What can hang from each mark
k199: k197 k937
k936: k118 k197 k424
k424: k197 k936
k197: k118 k929 k937
k937: k118 k197 k199
k118: k197 k936
k929: k118 k197 k936

Known rows, with every way that one mark hangs from another
k937{k118{k936}}: [-1.71 -0.15 -0.20  0.44 -2.44 -0.85  0.12 -1.29 -3.04  1.23 -1.84 -1.35
 -0.67  1.73 -0.36 -0.68 -0.53 -0.12  1.30  0.31  1.47 -1.13 -2.56 -0.75
 -0.59  0.73]
k424{k197 k936}: [-2.30  1.69  2.26 -1.53 -0.18  3.93 -2.71  1.60  0.05 -1.16  0.64  0.13
  1.65  0.80 -2.70 -1.03 -0.63 -3.42 -0.37 -0.46 -1.26  1.66 -2.33 -0.32
 -0.73  1.52]
k936{k118}: [-1.60  0.60  1.27 -2.51 -1.56  1.67  0.53  0.52  0.10  0.98 -0.86  1.14
  1.63  0.77 -1.80 -1.62 -0.30 -0.39 -0.70  2.16 -0.02  0.85 -2.96  2.14
  0.79  1.34]
k424{k197{k929} k936{k118}}: [-2.30  1.61  1.55 -2.58 -0.27  3.96 -2.14  2.53  0.96 -1.92 -0.19  0.92
  1.33 -0.50 -2.67 -0.96 -1.02 -2.46 -2.61  0.32 -2.10  2.00 -1.92  0.78
 -2.86  1.19]
k197{k118{k936{k424}} k937{k199}}: [-1.72 -1.82 -1.42  1.13 -1.77 -0.03 -1.07 -1.74  0.13 -2.20  1.34  1.92
 -0.35 -2.49 -1.22  1.18  0.07 -1.06 -1.31  1.00 -0.62 -0.23 -1.12 -0.59
  0.42  1.02]
k937{k118{k936} k197 k199}: [-1.19 -1.36 -1.55  3.26  0.06 -2.71 -0.93 -1.53 -2.81  0.41 -1.01  0.59
 -0.31  2.88 -0.29 -0.87 -3.86  0.04 -1.13  0.42  1.24 -1.46 -1.63 -4.17
  2.45 -1.54]
k929{k936{k197}}: [-2.60  0.74  1.37 -0.14 -0.16  1.67  1.91 -0.07  0.12  1.02 -1.00  0.11
  0.38  3.02 -0.71 -1.41  0.04  0.66 -0.52 -1.30  1.61  1.08 -1.39  0.77
  3.32  1.48]
k936{k197{k118 k929 k937{k199}} k424}: [-0.35 -0.74 -0.75  0.16  0.79  0.40  0.33  0.20  0.88 -4.41  1.04  0.84
 -0.52 -2.98 -1.49 -0.17  0.84 -0.42 -3.85  0.84 -2.43  0.77  0.04  0.49
  2.18  0.05]
k929{k936}: [-3.09  0.42  0.84  0.58 -1.63  1.90  2.44 -0.69 -0.76  2.30 -1.36  0.48
  1.56  2.30 -0.72 -0.65 -0.68 -0.47  1.37 -0.41  1.80  0.25 -2.20  0.44
  2.24  2.04]
k937{k197 k199}: [-1.51 -0.75 -0.07  2.30  1.10 -0.17 -0.23 -1.22 -1.09  0.30  0.34  2.35
  1.51  1.22 -1.06 -1.22 -3.19 -1.60 -0.89  1.45 -0.34 -0.82 -1.70 -3.37
  5.10 -1.07]
k424{k197{k929 k937} k936}: [-2.55  1.69  1.60 -0.69  0.12  3.30 -1.98  0.16 -0.37 -2.52  0.60  0.34
  1.18 -2.75 -1.74  0.18 -0.45 -4.16 -1.35  0.62 -2.68 -0.05 -0.61 -0.84
 -2.11  0.92]
k936{k197{k929 k937}}: [-1.60  0.81  1.32 -0.55  0.78  0.67  0.83 -1.71 -0.62 -1.73 -0.17  0.03
 -0.80 -2.58 -0.25 -0.77  1.18 -1.13 -1.84  1.34 -1.78 -1.25  0.05 -0.10
  2.06 -0.10]
k197{k118}: [-2.45 -1.05 -0.45 -0.98 -2.04  1.06  1.12  0.29 -0.65 -0.95  0.24  0.12
  0.33 -1.36 -1.79 -0.68  1.40 -0.87  2.08 -0.01 -0.57 -1.18 -3.01  0.76
  2.02  1.28]
k424{k936{k118{k197{k929}}}}: [-0.96  1.48  2.59 -3.25 -0.70  2.61 -1.77  1.15  0.58 -0.10 -1.67  0.83
  0.50 -0.25 -2.21 -0.57 -1.22 -1.10 -3.45  1.09 -1.55  0.38 -1.97  0.68
 -2.74  1.44]
k118{k197}: [-2.12  1.13  2.55 -1.71 -0.61  1.82 -0.85 -0.75 -1.21 -0.21 -1.08  0.53
 -0.19  0.37 -1.08 -0.50  0.74 -0.37 -1.03  0.45 -1.12 -1.47 -2.39 -0.10
  0.55  1.47]
k937{k118}: [-1.18  0.10 -0.02  0.04 -1.65 -0.74  1.46 -0.30 -3.39  0.44 -1.73 -1.81
  0.96  1.22 -0.94 -1.54 -0.71 -0.78  2.12  0.74  0.62 -1.71 -2.78  0.14
  1.51  0.59]
k118{k197{k937} k936}: [-2.69  1.00  2.40 -0.95 -1.37  0.96 -2.66 -3.09 -1.02  0.03 -0.67  1.14
 -1.97 -0.74  0.09  1.30  1.19 -0.22 -2.54  0.83 -0.68 -1.63 -1.04 -1.10
 -2.35  1.41]
k929{k197{k118} k936{k424}}: [-3.16 -0.32 -1.13  1.57 -2.34  1.53  2.51  1.23  2.07 -0.20 -0.77  1.02
 -0.04  3.88 -0.90  0.36 -0.43  0.97 -0.67 -1.52  2.08  3.26 -2.50  0.91
  2.36  1.62]
k118{k197{k929} k936}: [-2.99  0.72  1.67 -0.65 -1.55  1.69 -1.79 -2.31 -0.99  0.25 -1.71  1.19
 -2.94 -0.86  0.18  1.12  0.92  0.30 -2.57  0.03 -0.99 -1.42 -1.48 -1.81
 -3.19  1.32]
k199{k197}: [-0.20  1.08  1.89  0.37  0.23  0.43  0.82 -1.51 -1.50 -0.01 -1.00  0.39
 -0.76 -0.25 -1.72  0.70 -0.21 -1.82  1.33  1.13  0.75 -1.68 -2.30  0.13
  3.59 -0.19]
k199{k197{k929} k937{k118}}: [ 2.15  1.46  0.78  2.16  0.62 -3.34  2.13 -2.49 -3.37 -2.31 -2.58 -1.41
 -1.61 -0.92 -0.64  0.84 -0.89 -0.87  1.20  2.08  0.49 -4.29 -2.16 -0.06
  3.47 -2.91]
k929{k118 k936}: [-4.05  0.51 -0.13  0.92 -2.71  1.07  3.76  0.37 -1.21  1.92 -2.69 -1.50
  0.55  4.06 -0.50 -0.33 -1.08  0.63  2.12 -0.67  2.26  0.64 -3.46  1.58
  1.74  2.59]
k118{k936{k197{k929 k937{k199}} k424}}: [-1.02  0.22  0.54  0.83 -0.13  0.91 -1.55 -2.15  0.45 -0.98  0.16  1.51
 -1.68 -0.83 -0.37  0.54  0.04 -0.42 -4.17  1.24 -0.62  1.73  0.02 -1.18
 -0.41  0.47]
k936{k197{k118 k929 k937}}: [-1.98 -0.38 -0.04 -0.93  0.22  0.17  1.11 -0.60 -0.12 -3.38  0.51 -0.22
 -1.46 -3.71 -0.76 -0.49  2.22 -0.43 -1.38  0.26 -2.16 -1.71 -0.20  0.46
  2.04 -0.09]

Rows
[-2.13 -0.93 -1.85  3.24 -0.65 -1.42  3.18 -2.33 -2.90 -1.04 -1.95  0.09
  0.69 -1.50  0.55  0.11 -2.80 -1.10 -0.15  0.53  0.15 -3.16 -0.05 -1.32
  1.63  0.23]  k197{k929{k936} k937{k118 k199}}
[-1.24 -0.89 -1.77  2.32 -0.98 -0.37 -1.05 -0.42 -2.09 -1.69 -0.89  0.32
 -0.42  1.46 -0.89 -0.52 -2.49 -0.60 -1.57 -0.18  0.22  0.57 -1.86 -1.79
 -0.40  0.37]  k937{k118{k936{k424{k197{k929}}}} k199}
[-1.65 -1.35 -2.38  4.10  0.72 -2.41  2.33 -0.60 -2.99 -0.26 -2.05  0.33
  0.83  2.01  0.06 -1.03 -4.57  0.10 -0.85 -0.13  0.73 -2.30 -0.92 -3.59
  3.48 -1.53]  k937{k118 k197{k929{k936}} k199}
[-0.91  1.51  2.60 -3.06 -0.52  2.18 -1.80  0.43  0.44 -0.58 -1.33  0.83
  0.64 -1.38 -1.92 -0.09 -1.10 -1.47 -3.77  1.73 -1.94 -0.17 -1.28  0.72
 -2.90  1.28]  k424{k936{k118{k197{k929 k937}}}}
[-2.96  0.44  0.63  0.52  0.36  2.00 -1.25 -0.76 -0.88 -2.77  1.58  1.51
  1.63 -0.92 -1.43 -0.86 -0.50 -2.99 -0.25  0.67 -1.54 -0.36 -1.40 -0.51
  2.40  0.76]  k424{k197{k937{k199}}}
[-1.26 -1.42 -1.29  2.15 -1.44 -1.53 -0.37 -1.82 -2.83  0.19 -1.42  0.12
 -0.61  1.88 -0.49 -1.08 -2.84 -0.40  0.14 -0.05  1.36 -1.29 -2.27 -2.12
  1.46  0.19]  k937{k118{k936} k199}
[ 0.71  1.02 -0.08  2.38 -0.41 -2.73  0.10 -1.92 -2.38 -0.36 -1.59 -0.66
 -0.14  1.22  0.09  0.14 -1.27  0.24 -1.10  2.65  0.26 -1.23 -1.85 -1.88
  0.69 -2.45]  k199{k937{k118{k936{k424}} k197{k929}}}
[-1.42 -1.11 -0.04 -0.39  0.78 -0.25  0.03 -0.62  0.24 -3.52  1.36  0.65
 -0.73 -1.78 -1.37 -1.29  0.77 -0.48 -1.62 -0.12 -1.31 -1.08 -0.65  0.22
  4.43 -0.03]  k936{k197{k118 k937{k199}}}
[-1.25  0.59 -0.49  1.04 -0.13  1.36 -0.35  0.45 -1.29 -3.12  0.33  0.29
  1.81 -0.94 -1.47 -0.19 -0.73 -2.16 -1.71  1.46 -1.84  1.07 -1.19  0.01
  0.02  0.67]  k936{k424{k197{k929 k937{k118 k199}}}}
[-3.68  1.03 -0.69  2.31 -2.83  1.18  3.55  1.13  1.05  1.12 -2.69 -0.77
 -0.38  6.76 -0.31  0.31 -1.89  1.30 -0.36 -0.63  2.87  4.21 -3.50  1.50
  1.89  2.10]  k929{k118 k197 k936{k424}}
[-1.85  0.19  0.25 -0.19 -0.43  1.18  1.68  0.85  1.05 -1.22  0.09 -0.01
  0.78  1.19 -1.25 -0.19  1.09  0.88 -1.89 -0.76  0.69  2.01 -0.64  1.95
  2.14  1.66]  k929{k936{k197{k118 k937} k424}}
[-0.77 -0.30  0.62 -0.66  0.70  0.97 -1.00 -0.03  0.55 -2.90  0.40  0.34
 -0.63 -2.78 -1.83 -0.51 -0.79 -2.08 -2.70 -0.13 -2.06 -0.67 -0.23 -0.93
  0.97  0.13]  k424{k936{k197{k118 k929 k937{k199}}}}
[-0.77  1.63  3.10 -3.39 -0.59  2.13 -2.29  0.62  0.55 -0.24 -1.00  0.78
  1.10 -0.24 -2.27 -0.40 -1.06 -1.40 -3.44  1.61 -1.36  0.29 -1.66  1.12
 -2.22  1.49]  k424{k936{k118{k197{k937}}}}
[ 0.03  0.96  0.13  2.24  0.16 -1.35  2.74 -1.65 -2.49 -1.27 -2.32 -0.79
 -0.67 -1.34 -0.60  2.12 -1.01 -1.05 -0.18  1.12  0.83 -2.24 -0.34  0.31
  1.37 -0.48]  k199{k197{k929{k936{k424}} k937{k118}}}
[-0.70 -0.66 -0.74  1.90 -1.13 -1.46 -0.50 -2.45 -2.36 -0.79 -0.49  0.30
  0.48 -0.34 -0.42  0.10 -1.92 -1.37 -1.00  1.85  0.26 -0.95 -0.96 -1.13
  0.60  0.39]  k197{k937{k118{k936{k424}} k199}}
[-2.60  0.65  0.21  0.27 -3.18  1.13  0.39 -0.24 -0.90  1.41 -1.70 -1.09
 -0.90  2.73 -0.87  0.47 -0.08  0.07  0.29  1.21  1.06  2.20 -3.64  0.86
 -1.23  2.21]  k929{k118{k936{k424}}}
[-0.64  0.28  1.30 -2.05  1.09  0.22 -0.47 -0.18  1.11 -2.05  0.33  1.66
  0.41  0.01 -1.52 -2.11 -0.63  0.14 -4.24  1.74 -0.89  0.80 -0.60  1.74
  3.15  0.03]  k936{k118 k197{k937{k199}}}
[-1.91  0.02 -1.26  3.62 -1.15 -0.63  2.34 -0.85  0.15 -0.50 -1.47  0.82
  0.74  4.14  0.04  0.21 -3.23  0.03 -1.88 -0.07  2.29  1.93 -1.06 -0.41
  3.05  0.62]  k929{k197{k937{k118 k199}} k936{k424}}
[-3.25  0.25 -0.09  1.31 -0.57 -0.11  2.99 -0.16 -0.43 -0.51 -1.70 -1.09
 -0.42  3.46 -0.23 -0.78 -1.40  1.03 -0.71 -0.97  1.57  0.62 -1.61  1.28
  3.61  1.58]  k929{k118 k936{k197{k937{k199}}}}
[-1.52  1.58  0.74 -2.13 -0.64  2.95 -0.72  1.87  1.05 -2.45  0.39  1.45
  2.34 -0.99 -2.14 -0.34  0.48 -1.10 -3.61  2.74 -2.11  3.19 -1.50  2.76
 -2.03  1.38]  k936{k118 k424{k197{k929 k937}}}
[-2.22  0.48 -0.35 -0.38 -0.90  2.55 -0.31  1.17  0.08 -3.56  1.24  0.47
  1.36 -2.52 -1.91  0.48  1.69 -1.90 -1.12  1.06 -2.48  1.38 -1.46  1.13
 -0.77  1.30]  k936{k424{k197{k118 k929 k937}}}
[-0.26  0.64  0.30  1.80 -0.15 -1.93  1.07 -3.10 -3.05 -1.29 -1.94 -0.58
 -2.43 -2.71 -0.28  2.16 -0.37 -1.57  0.27  1.53  0.27 -3.71 -0.53 -1.00
  0.48 -1.08]  k199{k197{k929 k937{k118{k936}}}}
[-1.25 -0.91 -1.44  2.36 -0.45 -1.66  1.87 -2.64 -3.34 -1.89 -1.26  0.03
  0.40 -3.28  0.12 -0.21 -2.17 -2.15 -0.09  1.93 -1.39 -3.79 -0.42 -1.63
  1.46 -0.44]  k197{k929 k937{k118 k199}}
[-2.88  0.90  1.60 -1.84 -1.30  2.04  1.19  0.74  0.45  1.18 -2.03  1.21
  1.08  3.01 -1.07 -0.74 -0.59  1.55 -2.01 -0.33  1.19  0.78 -2.27  2.04
  0.23  2.23]  k929{k936{k118{k197}}}
[-0.84  0.73  1.22 -0.80  0.48 -0.90  0.51 -0.88 -1.79 -1.60 -0.41 -1.52
 -0.21 -0.04 -0.63 -1.65  0.69 -0.38 -0.93  0.82 -0.44 -1.21 -0.63  0.52
  2.78 -0.14]  k936{k197{k937{k118}}}
[-2.48 -1.14 -1.48  0.17 -2.80  1.36  0.38 -0.37 -0.03 -1.04 -0.28  0.76
 -1.62 -2.71 -0.98  1.23  1.58 -0.22 -0.45  0.29 -0.98  0.20 -1.93 -0.33
 -2.18  1.27]  k197{k118{k936{k424}} k929}
[-0.94  0.67  0.84 -0.56 -1.83 -0.37 -1.50 -0.27 -2.39 -0.07 -2.11 -1.25
 -1.16  2.34 -0.69  0.12 -0.02  1.08 -1.83  0.10  0.46 -0.16 -2.31 -0.35
 -2.51  1.20]  k937{k118{k197 k936{k424}}}
[-2.18  0.88  0.76 -0.33  0.05  0.14  1.68 -1.04 -0.94 -1.95 -0.99 -1.28
 -1.46 -1.45 -0.13 -0.62  0.90 -0.45 -1.35  1.17 -1.51 -0.98 -0.73  0.60
  1.75  0.24]  k936{k197{k929{k118} k937}}
[-3.39 -0.66 -0.73  1.05 -2.49  0.00  0.05 -1.96  0.83 -1.19  0.29  1.29
 -2.24 -0.20 -0.03  0.92  0.70 -0.59 -0.25  0.20  0.46 -0.13 -1.72 -0.81
  1.08  0.35]  k929{k197{k118{k936} k937}}
[-3.13  1.59  0.97 -0.73 -0.78  3.43 -1.09  1.97 -0.51 -1.94 -0.71 -0.98
  0.32  0.13 -2.06 -0.30 -0.92 -2.85 -0.42 -0.49 -1.83  1.19 -2.54 -0.19
 -2.15  1.52]  k424{k197{k929{k118}} k936}
